Known rows, with every way that one mark hangs from another
J_504{J_214{J_652} J_376 J_555 J_829}: [ 37.3  -3.3  -3.6   6.8  62.2 -50.7   3.9 -24.0  37.6   5.8  -6.0  11.4
  33.3  35.6  -4.7  -7.3  17.7 -40.8  13.8 -13.1  12.6  -2.4]
J_376{J_504{J_555}}: [  1.5 -14.2  -5.1  19.2   3.4   9.8  -0.1 -21.6  16.3  23.2   7.9 -11.3
 -35.7 -20.4 -14.4  15.8 -12.8 -16.5   9.5 -26.5  33.9 -29.9]
J_829{J_652{J_214 J_376}}: [-33.9  33.8  10.1  13.2   0.7   8.3 -14.9  24.8 -37.7 -46.7 -18.2   8.4
 -36.2  -4.5   1.1   2.2  21.3  16.2 -56.5  12.7 -39.9  16.0]
J_652{J_829}: [-16.5  17.0  -9.4 -34.6 -19.5  14.5 -25.3  11.7 -11.4  15.7  24.7 -17.7
  -0.3 -13.2  17.9  13.4  34.0 -14.0 -38.2  11.9   3.8 -10.3]
J_376{J_504{J_829{J_652}}}: [ 20.1 -20.3  -9.0   5.1 -11.7  14.3 -17.7  16.2  25.6  31.4   4.6 -12.7
 -26.7   8.2  31.3  -1.3 -41.1  10.9  12.9 -15.9 -16.4   0.7]
J_829{J_652}: [  4.2  29.2 -25.5  -3.4  -3.2  10.9 -25.2  30.7 -10.1  19.7   9.8  -3.2
 -22.4   0.5   7.1  19.7  -4.8   8.8 -52.2  -0.9  -4.7 -13.1]
J_376{J_504{J_214{J_652} J_555 J_829}}: [ 23.8 -37.3   9.9  14.9  12.5 -15.7   0.8 -39.0  50.0  25.4  -6.1  -9.4
  33.4  10.1   7.7  -6.7  17.7 -36.9  22.3 -28.4  23.7 -12.6]
J_555{J_504}: [ -5.2  11.8 -36.0 -27.5 -10.2  26.0  32.3  -4.6  -0.6  -3.2  13.7 -17.1
   5.6  -7.0  -5.1  24.4 -31.8  19.6  40.8  10.0  25.4 -33.6]
J_829{J_652{J_214{J_504}}}: [-13.3  11.7   8.2  13.0  -8.7  20.7 -21.6  28.0  -9.9  12.9  -1.2  12.1
 -20.5  17.4  10.5  -4.4   2.5  18.8 -49.1   6.3 -16.2   3.7]
J_376{J_504{J_214 J_555 J_829}}: [ 12.6 -36.1  19.1  13.9   7.4 -12.3  28.0 -38.6  55.8  35.5  11.2 -19.9
  -8.0 -11.9   7.9 -11.3   9.9 -23.0  31.0 -37.7   6.8 -24.7]
J_214{J_504 J_652{J_376 J_829}}: [ -6.7  18.8   1.9 -24.9 -29.4  19.6 -47.5  36.7 -44.8  -6.9   2.2  25.2
  57.6  15.8  12.9  -4.6  15.4  12.0 -56.7  56.0  -1.6   4.3]
J_555{J_504 J_652{J_376 J_829}}: [-30.6  30.2 -29.8 -30.2 -30.3  23.8  26.6  22.0 -49.4 -25.8   5.7 -12.1
  17.2 -24.6 -18.8  30.3  -3.3  17.8  12.1  30.2   9.3   6.2]
J_652{J_376{J_504} J_829}: [-31.8   2.7  15.3 -14.2 -27.7  20.8 -19.5  23.1 -21.5  -7.3   5.9 -15.9
 -17.0 -21.0  20.9  13.7   8.1   3.6 -18.8  22.5  -1.2 -13.2]
J_652{J_214 J_376 J_829}: [-57.5  21.5  31.7 -16.5 -18.9  13.6 -18.4   7.6 -41.6 -37.8  -9.4  -6.4
 -13.9 -20.8  13.4  -4.9  58.2  -2.8 -44.9  29.1 -32.4  15.4]
J_555{J_652}: [  6.6  25.3 -30.5 -22.2 -13.0   7.4  -1.1   6.3 -30.5  11.3  27.0  -9.4
 -15.4  -7.2 -28.1  20.8   5.4  10.8 -12.2 -29.0  33.3  12.2]
J_555{J_504{J_829{J_652}}}: [ 12.2  -1.3 -44.8 -10.0  -7.0  20.6  19.6  15.0  20.3  12.9  -1.9  -9.5
   5.3   6.9  19.2  -1.8 -54.3  27.0  31.9  17.9 -27.5  -6.4]
J_376{J_504}: [  2.7  -7.6  -5.3 -10.7 -14.2  23.0  -7.1   6.0   4.1  16.6  20.9 -18.4
 -28.2  -8.7   6.6  21.7 -15.4   7.5  17.6 -24.5  34.0 -23.6]
J_504{J_214 J_376 J_555{J_652} J_829}: [ 34.3   5.6  -2.9   4.6  50.0 -51.7  33.2 -18.4  28.3  12.1  11.2   1.6
 -10.0  10.7 -27.3  -1.9   9.1 -26.7  26.9 -42.8  24.0  17.9]
J_214{J_504{J_555} J_652{J_376 J_829}}: [ -7.6  12.5   2.1   5.1 -15.0   1.2 -40.8   7.9 -35.4   3.4  -9.0  36.4
  51.3   5.8 -10.4 -13.5  17.6  -9.0 -64.5  50.1   5.4  -1.7]
J_652{J_214{J_504{J_555}} J_376 J_829}: [-43.9   6.3  36.0  20.2 -16.7   9.7 -11.7  -4.1 -24.7  -8.3 -11.5  19.8
  -5.7 -14.3  -2.0 -26.6  37.7  -6.4 -51.4  38.4 -23.3   5.4]
J_555{J_504{J_829} J_652{J_376}}: [ 11.1   4.5 -31.8 -24.4 -24.5  13.5  44.5  -2.5 -22.9 -32.7  -2.5   2.0
  13.9 -10.0 -22.5  -1.8 -46.7  48.9  64.5   5.3  -8.3  19.5]
J_829{J_652{J_214 J_376{J_504}}}: [-37.4   5.2  20.7  29.2  -6.3  15.9 -16.8  23.5 -20.2 -35.5 -23.4  -4.9
 -52.7  -9.8   6.6  14.2  -3.3  11.7 -22.5   1.3 -19.0   5.4]
J_214{J_652{J_376{J_504} J_829}}: [-15.2   4.5   7.4 -15.2 -24.1  16.8 -42.8  22.6 -30.4 -17.6 -10.2  -3.7
  23.5  -6.8  15.0  17.9  22.9 -13.1 -23.5  29.8  16.9  -6.7]
J_829{J_652{J_214{J_504{J_555}} J_376}}: [-25.3  17.2  19.8  52.2   3.0   2.2 -10.3   8.8 -22.7 -16.6 -21.6  40.2
 -24.8   5.0 -16.1 -17.0  -1.2  10.3 -68.3  23.1 -33.1   4.1]

Rows
[ 19.4  -7.3 -46.9 -27.4 -21.0  12.1  41.2 -14.0   1.2   8.2  12.0 -14.3
  16.9  -5.7 -16.1  -0.4 -41.6  30.3  73.4 -12.4  15.9  12.9] => J_555{J_504{J_829} J_652}
[-21.8  12.6  -6.7  23.1   6.7  -7.8   7.9 -33.0 -19.7   0.3  -0.1  -2.0
 -34.1 -24.7 -47.8   6.5  37.7 -22.4 -15.7 -41.5  24.2  24.9] => J_504{J_555{J_652{J_214}}}
[  1.3   1.4  -0.6  -6.3 -13.9   8.3 -28.7  11.1 -29.5 -27.6 -11.6   6.3
  11.8   5.1   2.1  19.8  -8.2   9.2   2.1   6.8  29.0  -8.1] => J_214{J_652{J_376{J_504}}}
[-26.0   1.6  -4.9  11.2  -9.3  15.9  26.3   5.1  -4.8 -41.9 -32.2   3.4
  -9.6   0.0  14.9 -15.9 -27.2  33.5  26.1  32.7 -59.7  17.4] => J_555{J_504{J_829{J_652{J_214 J_376}}}}
[-13.1   0.3  15.6  22.8  -0.7 -25.0  18.3 -35.8 -24.7 -26.9 -23.9  19.7
 -24.8 -23.4 -37.1 -33.2  23.9   4.6   5.2 -27.1 -27.4  49.0] => J_504{J_555{J_652{J_214 J_376}} J_829}
[ 16.4 -11.9 -23.4 -28.4   0.0   5.3  36.1 -21.6  30.3  -1.2   1.4 -17.3
  73.7  20.3  15.2   3.6   0.3  -1.1  55.3   7.4  11.6 -13.0] => J_555{J_504{J_214{J_652} J_829}}
[ 27.0 -35.8  12.0 -13.8  -1.8  -1.3  -2.4 -11.6  37.3  15.7   5.3 -21.0
  39.5  16.7  30.8   4.7   9.9 -17.6  37.0 -23.0  18.5  -7.8] => J_376{J_504{J_214{J_652} J_829}}
[ 32.9  -9.5   4.4  10.9  -8.0 -11.7 -21.1  -7.1 -10.6   4.5 -16.2  52.5
  52.2  23.2  -9.9 -41.1 -18.4  21.4 -12.0  28.8 -12.0   7.9] => J_214{J_504{J_555 J_829} J_652{J_376}}
[-28.1  22.7  -9.5 -28.8  -9.2  17.7  19.4  13.6 -17.4 -34.1  -8.4 -15.8
  75.3  -1.2  14.4  30.6  37.0 -12.6  -6.2  48.5  12.2 -21.2] => J_555{J_504{J_214{J_652{J_376 J_829}}}}
[  5.5 -22.8  38.5  -9.0  -9.0   1.6  26.8  -2.1  18.3 -13.1   4.8 -14.9
  -7.1  -4.4  27.8  -6.1  -3.2  17.1  36.0 -17.7 -16.3  -9.6] => J_652{J_376{J_504{J_214 J_829}}}
[ 21.9  -3.2 -10.9 -27.9  41.1 -15.0  57.1  -4.1  45.0 -10.8  16.0 -19.9
  16.3  24.3  19.3   8.2 -30.8   6.0  87.8   5.4   8.8 -20.9] => J_555{J_504{J_214 J_376 J_829}}
[ -1.7   2.4 -19.2   5.3  38.5  -4.2  23.6  10.1  28.1 -24.5 -21.9  -4.7
 -22.9  27.0  19.0  -1.8 -45.7  17.3  60.9  22.1 -25.0  11.2] => J_555{J_504{J_376 J_829{J_652{J_214}}}}
[ 25.3 -11.0  -3.0   0.1  18.0 -26.1   3.7 -38.8  28.8  18.0  -3.3   4.6
  48.1   9.5  -2.1 -15.6  37.6 -39.0  -9.5 -18.7   3.0  -4.6] => J_504{J_214{J_652} J_555 J_829}
[ 14.9 -22.1  12.2   6.5   3.6   5.2   1.0  16.4  43.6  31.7   7.8 -28.2
 -16.4  11.3  40.6   4.9 -10.8  -4.2   1.6 -25.0 -14.5 -12.6] => J_376{J_504{J_214 J_829{J_652}}}
[ 21.5   2.2   4.7   0.2 -20.6   6.1 -20.4  38.4 -13.0   6.0   1.0  31.7
   3.1  24.3  19.2 -31.8 -49.8  56.1 -30.8  29.0 -60.9   9.8] => J_214{J_504{J_829{J_652{J_376}}}}
[ 30.6  17.8 -22.5  12.7  35.8 -20.4   0.6   8.3 -10.5  21.0  25.7  25.2
 -17.0  17.8 -51.1   8.1 -32.4   1.4   0.1 -12.5  51.3   1.8] => J_214{J_504{J_376 J_555{J_652}}}
[ -4.3 -13.1  13.5  20.6  13.8   2.7  27.9 -24.6  36.6  22.6  15.4 -21.7
 -18.2 -12.6  -4.4  21.0  18.9 -33.7   2.7 -36.8  37.3 -38.7] => J_376{J_504{J_214 J_555}}
[ 43.9  -6.0 -11.1  27.3  42.4 -25.2 -14.9  19.4  32.7  37.3   6.7  38.5
 -16.4  40.3   0.3 -22.4 -57.7   7.2  -7.8  17.4 -20.7   1.5] => J_214{J_504{J_376 J_555 J_829{J_652}}}
[-15.5 -12.4  10.7   9.1   8.5  -4.7 -15.8 -13.9  25.6  27.9  -0.9 -24.9
  38.0  -8.6   5.7  30.3  56.4 -68.7 -29.9  -4.9  43.9 -28.1] => J_376{J_504{J_214{J_652{J_829}} J_555}}
[ 21.9  30.3 -28.6   6.9  43.7 -34.0   9.6  -2.2 -13.0   8.3  11.2  12.0
 -30.0   4.1 -55.8  21.7  -8.5 -21.2   7.0 -29.1  48.6   6.2] => J_504{J_376 J_555{J_652}}
[ 21.5 -35.9   3.3  14.6  -0.6  -4.7   6.8 -37.8  41.5  33.9   7.6  -4.9
 -20.8 -13.4   2.9 -14.5 -26.9  -7.5  37.0 -27.2   6.9 -10.4] => J_376{J_504{J_555 J_829}}
[-51.9   3.6  24.5  -0.7 -25.5  15.6 -11.6  13.4 -41.8 -33.8  -4.3 -21.4
 -30.4 -31.3  -8.7  15.3  40.1 -11.4  -3.2  -4.9   7.1  31.6] => J_555{J_652{J_214 J_376{J_504} J_829}}
[ -0.2  26.3  -4.4  -1.2  44.8 -36.9  15.7   0.4   8.5  13.0  22.4 -14.4
  -5.9  -3.2 -27.2  29.1  47.0 -56.8 -24.0 -16.7  40.2   1.7] => J_504{J_214 J_376 J_555{J_652{J_829}}}
[ 15.3 -34.0  21.2 -14.6  -3.1   4.5  21.8  -9.2  46.0  24.3  20.1 -31.4
  -3.9  -1.2  32.0   0.9   1.5  -2.6  48.8 -35.3   8.0 -18.6] => J_376{J_504{J_214 J_829}}
[ 20.4 -32.3   4.5  19.4   8.4 -16.1  35.0 -35.2  36.2  32.8  12.4 -23.2
  -8.3 -18.7 -18.6   3.8   9.9 -23.2  32.2 -60.8  29.1   4.0] => J_376{J_504{J_214 J_555{J_652} J_829}}
[-19.6  10.8  21.4  10.9  -5.9  -3.4 -12.1   9.9 -17.0 -34.2 -25.8  10.6
 -29.4   4.6  15.8 -27.8   5.1  24.8 -28.4  13.9 -69.2  33.4] => J_504{J_829{J_652{J_214 J_376}}}
[-16.1  31.1  -3.1 -29.7 -19.4   2.4 -45.5  26.2 -44.0 -22.5 -10.6   9.6
  41.5  -1.0  11.8   9.6  38.6  -7.9 -54.9  41.3  -2.1   4.6] => J_214{J_652{J_376 J_829}}
[ 18.1  10.7  -3.3  19.0  -4.6  -1.5 -24.2  -2.0 -33.6  -7.8 -10.7  48.6
  39.0  12.1 -30.7 -14.7  -6.7  12.1 -37.4  27.6  10.2  -5.8] => J_214{J_504{J_555} J_652{J_376}}
[ 13.6   5.9  -6.1  10.7  -4.7 -23.1  13.2 -18.5 -26.0  -8.4  -8.2  21.0
  -7.2 -21.8 -41.5 -22.7 -10.2  16.1  -0.4 -17.3 -15.1  28.4] => J_504{J_555{J_652{J_376}} J_829}
[ 42.5  -9.2  -1.7 -22.6  22.0 -12.7 -11.5  17.8  15.7  20.8  26.9  20.9
  -5.1  34.4  16.8 -26.8 -50.3  31.1  40.8  14.4  -0.9  -3.2] => J_214{J_504{J_376 J_829}}
[ -9.2  -1.4   5.3   3.4  -1.0   4.4 -17.0   1.2  10.1  -0.2  -8.5  -3.2
 -26.6   7.3  22.1 -22.4   5.6   7.4 -20.9 -10.4 -52.9  23.6] => J_504{J_829{J_652{J_214}}}
[-59.1  -6.3  36.7  28.7  -9.4   5.1  -8.3 -16.8  -9.0 -24.9 -22.2  -9.8
 -37.0 -37.7  -2.1  -2.2  42.2 -31.6 -22.6  10.3  -9.4  -4.0] => J_652{J_214 J_376{J_504{J_555}} J_829}
[  9.3 -22.5  17.9 -13.1 -25.1   7.2   0.1   1.1   0.3 -12.6  -0.6  -1.9
 -20.5  -8.2  19.7 -16.9 -34.5  33.7  38.9  -6.3 -20.2   1.8] => J_652{J_376{J_504{J_829}}}
